Known rows, with every step that occurs:
kular/sunam/rimino/reguf/kego/tetu: 18; -11; 45; 9; -3; -1; 37; -8; 13; 6; 9; -1; -5; 19; -5; 15; 1; 1; 12; -17; 5; 15; 27; -5; -33; 3; 17; 23; -30; 1; -12; -20; -20; -12
kular/sunam/namub/delev/reguf: 1; 5; -20; 7; -7; 35; 41; -50; 7; -17; -7; 6; -11; 10; 9; 6; 0; 6; 0; -40; 10; -42; 4; -3; 0; 13; -7; 16; -42; 5; 8; -18; -61; 3
reguf/kego/tetu: -7; -5; 26; -13; -9; -57; -21; 29; -15; 28; 14; -16; 23; -1; -14; 8; -3; 2; 11; -9; 6; 18; 0; 3; -7; -4; -8; -16; 7; -18; 22; 16; 22; -3
mipu/berat/sude/tetu/kular: -5; 46; -57; 14; -1; 39; -46; -12; 7; -34; 2; 4; 37; -40; 10; 18; -16; 4; -15; 16; -4; 14; -27; 10; 36; 1; -2; -35; 8; 5; -11; 31; -5; 5
sunam/namub/delev/reguf/kego/tetu/rimino: 2; -11; -5; 6; -15; -2; 34; -12; 4; -18; 12; -11; -25; 10; 4; -10; 11; 6; -7; -15; -8; -45; -12; -2; 6; 9; -38; 11; -15; 5; 12; -9; -28; -4
namub/sunam/rimino/tetu/sude/berat: 5; 8; -48; 12; 26; 44; 12; -11; 9; 3; -27; 14; -30; 47; 13; 9; 0; -7; 7; -10; 5; -43; 27; -12; -19; 11; 9; 24; 13; 17; -33; -23; -27; -1
reguf/kego/tetu/sude: -12; -7; -15; -6; -9; -59; -22; 26; -15; 34; 11; -14; 18; 0; -7; 11; -10; 0; 12; 6; -5; -9; 4; -9; -21; 0; -6; -10; 18; -12; 20; 6; 40; -4
rimino/tetu/sude: -29; -1; -52; -25; 13; 9; -24; -19; 9; 27; -24; 6; -2; 5; 7; 14; -17; -12; 15; 23; 3; -31; -40; -17; -14; -5; 11; -1; 13; 8; 2; -4; 2; 16
namub/rimino/tetu/sude: 1; -19; -10; -16; 8; 16; 1; 8; 5; 13; -10; -3; -18; 24; 4; 4; 1; -17; 16; 6; -13; -34; -20; -15; -5; -5; 27; 24; 24; 7; -6; -16; 2; 9
kular/sunam/rimino/reguf/kego/tetu/sude: 13; -12; 8; 15; -2; -2; 35; -12; 12; 10; 7; 1; -9; 19; 0; 18; -4; 0; 14; -4; -3; -7; 30; -14; -46; 6; 19; 28; -20; 5; -13; -28; -7; -13
tetu/kego/reguf: 1; -1; 32; -11; -6; -53; 1; 8; -5; 29; 6; 8; -31; 26; -11; 25; 24; 6; -16; 9; 8; 11; -36; -4; 27; -14; -8; -2; 57; -17; 43; -3; 12; -3
mipu/berat/sude/tetu/kego: -11; 50; -45; 14; -5; 24; -37; -7; 12; -25; 8; 13; 15; -25; 11; 37; -25; 10; -18; 14; -13; 15; -22; 0; 34; -3; -8; -33; 32; 3; 1; 32; 26; 2
mipu/berat/sude/tetu: -17; 57; -54; 10; -7; 48; -42; -11; 7; -32; 3; 12; 41; -28; 9; 25; -35; 5; -10; 10; -11; 18; -20; 9; 39; 0; 10; -38; 14; 6; -4; 38; 11; 2
sunam/rimino: -1; 12; -37; -3; 2; 40; -9; -13; -17; -4; -13; 12; 20; 3; 0; 0; 4; -4; 6; -12; 1; 6; -9; 7; 9; 1; 18; 15; 3; -9; 11; -1; -35; -2
delev/reguf/kego/tetu/sude/berat: -15; -1; -37; 7; -14; -13; -32; 36; -3; 20; 18; 0; -13; -1; -7; -19; -7; 1; 9; -4; -14; -10; 52; -23; 6; -2; 12; 2; 32; 3; 19; 10; 7; 3
reguf/kego/tetu/rimino/sunam/kular: 5; -32; 52; -1; 8; -59; 24; 16; -17; 18; 6; -23; -10; -14; 0; 9; 1; 10; -1; 7; -2; 31; 2; 8; -20; 1; -34; -3; -13; -9; 12; -2; 29; -2
delev/reguf: -28; 10; -16; -11; -9; 41; -22; -15; -10; 11; 3; 17; 6; -21; -4; -29; -3; -8; 2; -16; 2; 7; 21; -4; 35; -10; 25; 2; 5; -10; 34; 15; -30; 7
namub/rimino: 7; -2; 20; -13; -6; 16; -4; 18; -21; 0; -1; -1; 7; 15; -6; -13; 12; -9; 5; -22; -4; 1; -4; 5; 19; -4; 26; 13; 18; -10; 13; -2; -11; 1
namub/sunam/rimino/reguf/kego/tetu/kular: 23; -15; 48; 15; 13; 0; 35; -7; 6; 3; 4; -3; -15; 30; -2; -12; 27; -9; -7; -8; 17; -9; 31; 3; -30; 3; -13; 23; -15; -3; -33; -23; -7; -18
mipu/berat/sude/tetu/kular/sunam/rimino/reguf/kego: 10; 31; -23; 32; 0; 39; -2; -5; 26; -43; 10; -1; 12; -17; 9; 26; -16; 10; -16; 22; -11; 16; -6; -3; 7; 3; -1; -8; 1; 9; -34; 8; -5; -6
rimino/tetu/sude/berat: -24; 9; -74; -18; 11; 15; -45; 8; 11; 17; -30; 7; -15; 22; 5; 9; -14; -4; 13; 20; 0; -30; -24; -21; -10; 1; 10; -5; 32; 22; -11; -5; -4; 20
sude/tetu/kular/sunam/namub: 12; 1; -14; 4; 20; 5; -4; 1; 0; 7; -14; -6; 2; -32; 13; 0; 19; 10; -20; 3; 19; 14; -7; 20; 12; 2; -5; -9; -21; -9; 1; -7; -32; 7
reguf/kego/tetu/sude/berat/mipu: -1; 6; -32; 7; -14; -70; -48; 46; -21; 17; 11; -6; -3; 20; -7; 4; -1; 10; 16; -8; -10; -7; 27; -14; -13; 3; -10; -29; 39; 0; 1; 13; 40; -2
berat/sude: -26; 34; -38; -11; 1; 19; -48; -30; -9; -21; -10; 14; 54; -17; -8; 6; -29; 1; 14; 8; -2; 2; -13; 1; 23; -1; 13; -27; -5; -5; 6; 27; 15; 8
mipu/berat/sude: -17; 56; -53; 7; -12; 44; -37; -34; 0; -41; 1; 14; 41; -20; 2; 21; -33; 0; -3; -1; -4; 4; -29; 2; 27; 3; -1; -32; 8; 4; -2; 34; -8; 3
mipu/berat/sude/tetu/rimino: -12; 52; -31; 13; -4; 44; -26; -7; 7; -34; 3; 6; 20; -34; 12; 29; -32; 9; -12; 18; -19; 25; -20; 10; 37; 2; 5; -37; 12; 8; -3; 30; 0; 0
delev/namub/rimino/reguf/kego/tetu/kular/sunam: 44; -41; 93; 12; -9; -37; 70; 34; 2; -22; 14; -16; -7; 5; -12; -36; 11; -14; 0; -20; 5; -8; 18; 11; -29; 3; 15; 36; -20; -4; -20; -15; -8; -9
sunam/kular: -14; -14; -16; -1; 6; -2; -22; -38; -27; 4; -3; 7; 35; -7; 6; 1; -7; 2; -16; -12; 14; 25; -37; 12; 1; -1; -26; 0; -17; -19; 25; 6; -2; 13
delev/reguf/kego/tetu/sude: -19; -10; -18; 2; -12; -16; -17; 12; -3; 29; 21; -1; -3; -16; -5; -14; -9; -6; 11; -1; -12; -12; 39; -19; 4; -7; 13; 5; 16; -8; 30; 10; 10; -1

Rows:
11; -12; 4; -12; 16; 18; 26; -17; 9; -21; -14; 5; -28; 27; 0; -11; 8; -7; -3; -7; 6; -29; -39; 0; 2; 2; -15; 21; 0; 1; -8; -6; -27; 6
sunam/namub/rimino/tetu
15; -28; 43; -8; 9; -27; 21; -15; -14; 13; -2; -10; -9; -31; 5; 2; 9; -1; 3; -2; 4; 28; 5; 20; -12; 4; -23; -9; -39; 7; 4; -2; 14; 1
kego/tetu/rimino/sunam/kular
-9; 4; 14; 1; -25; -48; -33; 43; -2; 5; 15; 5; -14; 40; -16; -19; 4; 5; 1; 10; -6; 14; 21; -18; -20; -6; -6; -22; 38; 11; -21; 4; 61; -7
rimino/reguf/kego/tetu/sude/berat/mipu
3; 6; -8; 17; 15; 13; -14; 5; 18; -21; 0; -4; 26; -18; 1; 11; -8; 13; -1; 34; -10; 16; 9; -2; 5; -2; 12; -5; -11; -1; -27; 0; 17; 1
berat/sude/tetu/kular/sunam/rimino/reguf/kego
-19; 26; -31; -1; 9; -5; -47; 4; 6; 0; 0; 13; 23; -21; 2; 26; -21; 14; -4; 26; -15; 16; -6; -1; 32; -8; 6; -30; 24; -6; 10; 24; 58; 8
berat/sude/tetu/kego
22; -14; 27; -3; 1; 20; 69; 18; -20; -30; -25; 5; 2; -8; 0; -44; -3; -14; 2; -25; 0; -13; 14; 24; 9; 3; 26; 31; -7; 1; -4; -2; -3; 1
delev/namub/rimino/sunam
-3; -20; 28; 3; 4; -9; 39; 4; 2; 3; 8; -3; -42; -22; -1; -26; 4; 3; 0; 2; -7; 3; 40; -5; 7; -3; -16; 11; -9; -1; 16; 1; -6; -3
delev/reguf/kego/tetu/rimino/sunam/namub
-11; 8; 15; -14; 15; 24; 17; 30; -12; 16; -27; -2; -15; -35; 16; -3; 3; 11; -11; 23; -9; 48; 6; 25; 31; -6; 16; -16; 4; 3; 12; -2; 16; 5
sude/tetu/rimino/sunam
6; 16; -63; 3; -16; -40; -66; 20; -18; 13; 5; 9; 3; 12; -3; -2; 3; -1; 20; -17; -6; -16; 32; -6; -7; 8; 4; -37; 24; 17; -8; 16; 26; 2
kego/tetu/sude/berat/mipu
11; -19; 6; -16; 31; 1; 11; -45; 22; 0; -25; -8; -25; -7; 5; 10; 17; -4; 0; 3; 34; -22; -45; -3; -19; 2; -24; 6; -38; 2; -19; -17; -68; 18
rimino/tetu/kular/sunam/namub
-8; -12; 13; -3; -31; 1; 6; 17; -1; 10; 22; -23; -3; 5; 2; 0; 9; 3; 8; -21; -17; -29; 6; -8; 17; 0; -3; 4; -3; 4; 21; -8; -15; -1
namub/delev/reguf/kego/tetu/rimino
19; -1; -16; 7; 19; 22; -8; 12; -1; 14; -12; -7; 10; -32; 14; 8; 22; 7; -11; 2; 10; 25; 6; 17; 13; 0; 17; 1; -16; -9; -1; -11; -38; 5
sude/tetu/kular/sunam/rimino
13; -19; 10; 6; -5; -18; 37; 6; 6; -17; 10; 1; -27; 36; -6; -25; 10; -6; -10; 10; -9; -31; -8; -8; -26; 4; -21; 26; 14; 3; -13; -15; 27; -11
sunam/namub/rimino/reguf/kego/tetu/sude
2; 8; 23; 7; 10; 47; 35; -24; 1; -4; -11; 19; -8; 39; 2; -13; 11; -10; -7; -15; 13; -5; 26; 5; -12; 2; 9; 24; -7; 0; -22; -18; -11; -15
namub/sunam/rimino/reguf
14; -18; 7; -8; 16; -1; 17; -6; 21; 13; -7; 9; -38; 34; 0; 31; 18; -3; 4; 14; 1; -7; -39; -11; 7; -11; 4; 28; 33; 0; 5; -13; -23; 1
sunam/rimino/tetu/kego/reguf
4; -19; 76; -7; -11; -44; 9; 12; 11; 15; 17; -15; -1; 8; -16; -11; 17; -1; -4; 9; 18; 25; 1; -4; -32; -6; -11; -1; -14; -5; -13; -11; 19; -7
rimino/reguf/kego/tetu/kular/sunam
-16; -7; 64; -18; -20; -36; -7; 26; 4; 17; 18; -5; 12; 19; -21; -17; 2; -3; -3; 11; 8; 32; -6; -3; -17; -12; -3; -9; 9; -5; -1; 5; 49; -9
rimino/reguf/kego/tetu
8; -14; 24; 18; 14; 0; 56; -31; -22; -20; -12; 13; 20; 3; 9; -25; -20; -10; -16; -36; 20; -14; 8; 26; -15; 10; -11; 20; -32; -15; 3; 2; -13; 0
delev/namub/sunam/kular
12; -9; 46; -19; 3; -21; 20; 0; -11; 17; -8; -9; -12; -30; -1; -2; 12; -4; 11; -2; 3; 24; 13; 19; -3; 2; -4; -16; -28; 10; 4; 1; 8; -3
kego/tetu/rimino/sunam
-22; 9; -36; -11; -32; 46; -14; -10; -7; 1; 4; 0; 21; 6; 4; -12; 7; -4; 4; -31; -5; -38; -7; -4; 36; -3; 13; 3; -4; 5; 23; -2; -26; 7
namub/delev/reguf
8; 15; -42; 15; 21; 28; -30; -14; 9; -19; -9; 2; 37; -35; 8; 18; -9; 9; 5; 19; -6; 6; 6; 7; 19; 3; 20; -12; -22; -1; -16; 7; -8; 7
berat/sude/tetu/kular/sunam/rimino
7; -4; 49; -16; -6; -33; -9; 5; -12; 22; 10; -11; 0; -23; -6; 8; 6; -5; 11; -8; 0; 24; 0; 16; -2; 2; 1; -22; -17; -1; 17; 8; -8; -4
kego/tetu/rimino
-26; 34; -40; -6; 7; 24; -53; -1; 0; -10; -7; 12; 55; -26; 1; 11; -31; 8; 6; 20; -12; 21; -4; 10; 37; -6; 26; -35; 5; -3; 5; 31; 37; 8
berat/sude/tetu
15; -26; 18; 15; 1; -10; 9; 1; 6; 15; 23; -10; -16; -21; -4; -9; 15; -2; 10; -16; 1; -2; 50; -13; -2; -2; 6; 23; -17; -10; 11; -5; -41; -3
delev/reguf/kego/tetu/kular/sunam/rimino
11; -23; 53; -1; -17; -36; 29; 2; 18; -4; 16; -19; -7; 26; -10; -11; 24; 3; -11; 2; 15; -13; -17; -4; -35; 2; -34; 7; -25; 5; -22; -22; 10; -9
rimino/reguf/kego/tetu/kular/sunam/namub/delev
23; -20; 27; 16; 1; -20; 58; -12; 13; -6; 8; -3; -33; 29; 0; 4; 1; 0; 2; -11; -1; -31; 19; -13; -44; 12; -6; 30; -20; 4; -14; -29; -2; -11
kular/sunam/namub/rimino/reguf/kego/tetu/sude
-16; 0; 10; -5; -22; -33; -23; 46; 5; 15; 11; -3; -3; 33; -17; -18; -2; 2; -3; 21; -3; 12; 10; -15; -27; -3; -1; -6; 33; 11; -12; -3; 56; -6
rimino/reguf/kego/tetu/sude/berat
4; -10; 26; 0; -10; 2; 10; 16; 4; 0; 11; 1; 5; 24; -12; -9; 9; -4; 3; 7; -3; 21; 2; -3; -19; -6; 7; 19; 5; -2; -9; -6; 13; -14
sunam/rimino/reguf/kego/tetu
-4; -17; 23; -5; 19; 10; 41; -27; -26; -3; -28; -2; -25; -28; 15; -5; 6; 8; -15; 13; 1; 33; -13; 17; 0; 3; -26; 6; -26; 1; 11; -17; -6; 8
tetu/rimino/sunam/kular
22; -22; 0; -9; 22; 8; 23; -21; 9; -24; -15; -3; -32; 16; 1; -18; 27; -8; -10; -1; 14; -34; -45; 2; -3; 3; -28; 24; -7; 0; -16; -13; -42; 8
sunam/namub/rimino/tetu/kular
